Each row was made from one path, in order. Every step used is in the known rows, and no mark comes twice. Write each row's path.
Known rows:
tolor dorafad kofo vubit: [ 25.6   9.1   5.5 -29.7 -13.1  39.3  12.7  37.1 -36.3 -18.0  48.7  60.1
  10.0  17.2  13.1   0.0  31.5  -0.5  11.9   4.7]
noru vubit: [ 47.0  -1.7 -11.6 -15.1 -36.4  41.0   6.9  37.8 -39.4 -37.3  15.6  24.2
  11.4  23.3  16.5 -23.7  17.0  33.7 -21.9  24.6]
kitu vubit: [ 32.3 -39.1 -25.4  17.4 -44.7  23.5   8.8   2.9 -38.1 -29.0  57.3  40.1
   2.5   0.6   2.6  -1.3  59.2   9.2   0.2  -4.7]
kitu vubit kofo: [ 29.4 -24.0 -27.3   3.1  -9.4  37.6  21.2  -6.7 -40.3 -18.7  41.2  22.9
  21.8  -7.3  12.6  18.2  41.4   2.5   6.7 -34.4]
vubit noru dorafad: [ 34.2  -9.7  14.6   8.8 -67.9  41.2  61.2  -4.3  -4.9 -23.9  77.2  27.7
 -20.6  22.9   4.8  27.3  11.9  27.4  24.7 -34.3]
dorafad kofo vubit: [ 28.1   5.6  -5.5 -18.5 -29.7  39.1  12.6  47.6 -53.8 -16.7  46.1  45.7
  25.1  13.6  12.3   3.6  38.8   5.5   0.8  17.9]
kofo dorafad: [ 43.0  -8.5  20.4  11.4 -33.1   6.9  59.3  -4.0 -36.0 -38.3  17.9   0.2
  15.7  11.5  26.3  -6.3  32.1  22.5 -14.9  -1.8]
dorafad kofo: [ 42.8   6.1 -11.7  12.0 -30.8  24.6  19.2  20.9 -50.0 -13.0  27.7  26.8
 -13.8  18.7   1.8  -6.6  42.3  22.2 -11.6   9.0]
noru vubit kofo: [ 42.5   4.3 -18.3 -21.7  -3.5  50.5  19.0  20.7 -42.0 -22.4   6.7   9.7
  29.1  11.4  21.3   0.8   9.7  23.3  -9.5 -10.4]
kitu vubit kofo dorafad noru: [ 37.0 -28.4  16.1  12.6  17.3   7.2  17.3   6.8 -22.9  -9.7  16.8 -26.7
  28.5  14.1  41.0   2.6  22.9  30.8 -14.7  -9.3]
tolor vubit: [ 54.7 -27.4 -39.9  28.0 -18.2  34.0  24.7  26.0 -43.6 -28.8  39.3  19.3
   4.9   9.9  26.7 -10.2  42.8   7.6  -2.2 -10.4]
tolor dorafad: [ 35.0  -5.0  14.3 -14.6  -9.8  22.9  33.3  -1.8  -4.4 -34.3  40.8  51.5
 -17.3  18.4  16.1 -12.7  16.8   3.0  15.1 -19.9]
dorafad tolor vubit noru: [ 54.6 -45.4 -21.6   2.9 -45.9  62.9  28.9   6.8 -40.3 -26.3  49.4  19.9
   2.1   9.7  32.6 -14.4  30.3  -4.3  22.8 -20.9]
tolor dorafad noru: [ 35.5 -16.8  28.9  -7.8  25.0  10.2   4.1  22.4  10.0 -15.8  36.3  15.6
  -7.2  29.6  35.9 -16.1   0.1  23.3   3.6  -0.2]
tolor vubit noru: [ 55.7 -33.7 -30.6   5.9 -49.1  52.7  45.2   9.4 -31.3 -27.2  39.6  22.3
 -19.5  10.0  27.2   4.4  42.9   4.1  26.7 -28.0]
kitu vubit kofo dorafad: [ 36.6 -17.1  -0.2  11.1 -17.0  18.1  49.4 -21.0 -44.2 -27.1  20.2  -2.5
  27.3  -2.2  23.3  11.9  46.8  14.6  -7.8 -29.7]
tolor vubit noru dorafad kofo: [ 49.1  -1.3 -17.8  26.9 -54.0  43.6  40.3   8.2 -36.5  -3.9  59.2  22.6
 -34.2  28.7  -0.6  15.1  39.4  28.4  10.5 -23.2]
dorafad noru vubit kitu: [ 52.2 -15.6   7.4 -18.9 -26.6   7.9  26.6  55.1 -20.2 -36.5   9.6  22.9
  19.8  27.4  39.2 -29.3  21.8  36.2 -48.9  45.4]

Write each row's path:
[ 52.9  -7.2  -3.5 -21.4 -48.9  15.1  46.4  42.2 -32.9 -48.4  12.9  43.3
  16.3  16.8  26.3 -25.7  35.0  25.6 -43.1  35.5]
noru vubit kitu
[ 49.2 -21.2  11.0  17.7  33.7  12.6  25.6  17.7 -24.6 -10.0   7.8 -37.2
  28.7  17.9  53.9  -1.8  14.1  30.7 -15.7 -12.3]
tolor vubit kofo dorafad noru
[ 51.8 -12.4  15.3 -28.0 -13.4   7.6  26.7  47.3  -6.1 -38.6  11.7  34.1
   9.2  30.0  39.5 -32.8  17.1  30.4 -40.3  34.6]
tolor dorafad noru vubit kitu
[ 52.2 -11.7  -9.9  17.3   2.7  25.5  60.8  -8.0 -48.8 -27.5   8.8 -17.0
  28.9   4.3  37.5   6.5  34.2  11.8  -9.2 -33.8]
tolor vubit kofo dorafad
[ 44.4 -18.4  -9.2  24.6 -58.7  46.9  55.9   2.3 -13.9 -21.6  77.2  22.0
 -20.7  21.9  12.0  23.2  21.5  21.0  23.7 -41.3]
tolor vubit noru dorafad
[ 31.0 -31.0  27.0   3.1 -50.5  52.9  27.2  -3.2 -24.2 -23.7  75.8  22.6
  19.0  19.6  13.8  -9.0  -6.3  10.6  16.2 -15.7]
vubit noru dorafad tolor
[ 24.7  -5.0  17.6  -8.8 -66.9  48.9  55.5  14.2  -9.2 -25.2  86.9  37.5
   4.1  19.9  10.0  33.3  10.2  16.7  30.4 -26.2]
kofo vubit noru dorafad
[ 40.5   7.8   1.9  16.0 -59.4  38.8  41.3   4.0 -29.4  -7.1  57.9  26.5
 -34.6  29.3  -5.9  19.1  30.4  31.8  11.1 -17.4]
vubit noru dorafad kofo
[ 33.1   3.8  10.3 -16.0 -50.9  15.7  58.5  46.5 -34.4 -31.0  55.7  57.9
  25.8  15.4  16.4   8.5  41.5  10.9 -21.5  20.6]
noru dorafad kofo vubit kitu
[ 27.9 -25.4  25.2  14.6 -31.4  39.3  15.9   7.2 -29.5 -26.2  76.6  20.5
  37.5  19.6  10.3 -17.3  -8.5  11.8  -2.0  -4.3]
noru dorafad tolor
[ 22.7  12.0   4.7  -6.2 -38.4  40.4  22.5  42.6 -41.2 -12.2  69.5  43.2
  20.4  20.6   3.5  17.1  26.0  15.4   4.0   6.0]
noru dorafad kofo vubit
[ 50.9 -11.0  15.9  -4.9  -8.0  20.2   0.0  39.2 -27.5 -26.6  -2.1 -17.6
  20.4  36.6  39.3 -29.4   6.3  55.0 -36.7  35.1]
kofo dorafad noru vubit
[ 36.6  -6.8 -11.6  21.8 -67.4  39.1  31.6  -1.9 -32.3  -5.6  68.7  33.9
 -36.8  23.0 -11.7  21.6  47.0  29.3  11.8 -19.9]
kitu vubit noru dorafad kofo
[ 41.8   1.4   3.1 -28.7  31.3  41.9   2.2  23.6 -16.1 -12.4   5.9   2.8
  19.9  23.9  34.9  -8.3  -6.8  28.1  -5.3 -12.8]
tolor dorafad noru vubit kofo
[ 56.9 -44.6  -9.7   7.6 -45.7  54.1  41.8  -2.8 -43.7 -28.9  40.3   6.0
   7.1  11.1  35.5 -14.5  32.8   0.9  16.2 -24.8]
kofo dorafad tolor vubit noru
[ 39.8 -13.3  29.0   6.0  25.8   7.3  29.3  12.8 -18.4 -12.2   8.2 -33.0
  29.8  18.1  48.0   0.7   6.7  32.0 -15.8  -5.8]
vubit kofo dorafad noru
[ 41.8 -22.4 -20.3  17.3  12.1  55.1  24.2   5.3 -44.5 -13.2  50.2   0.8
  43.4   6.8  26.6   3.5   8.3   0.2   6.3 -42.6]
noru dorafad tolor vubit kofo
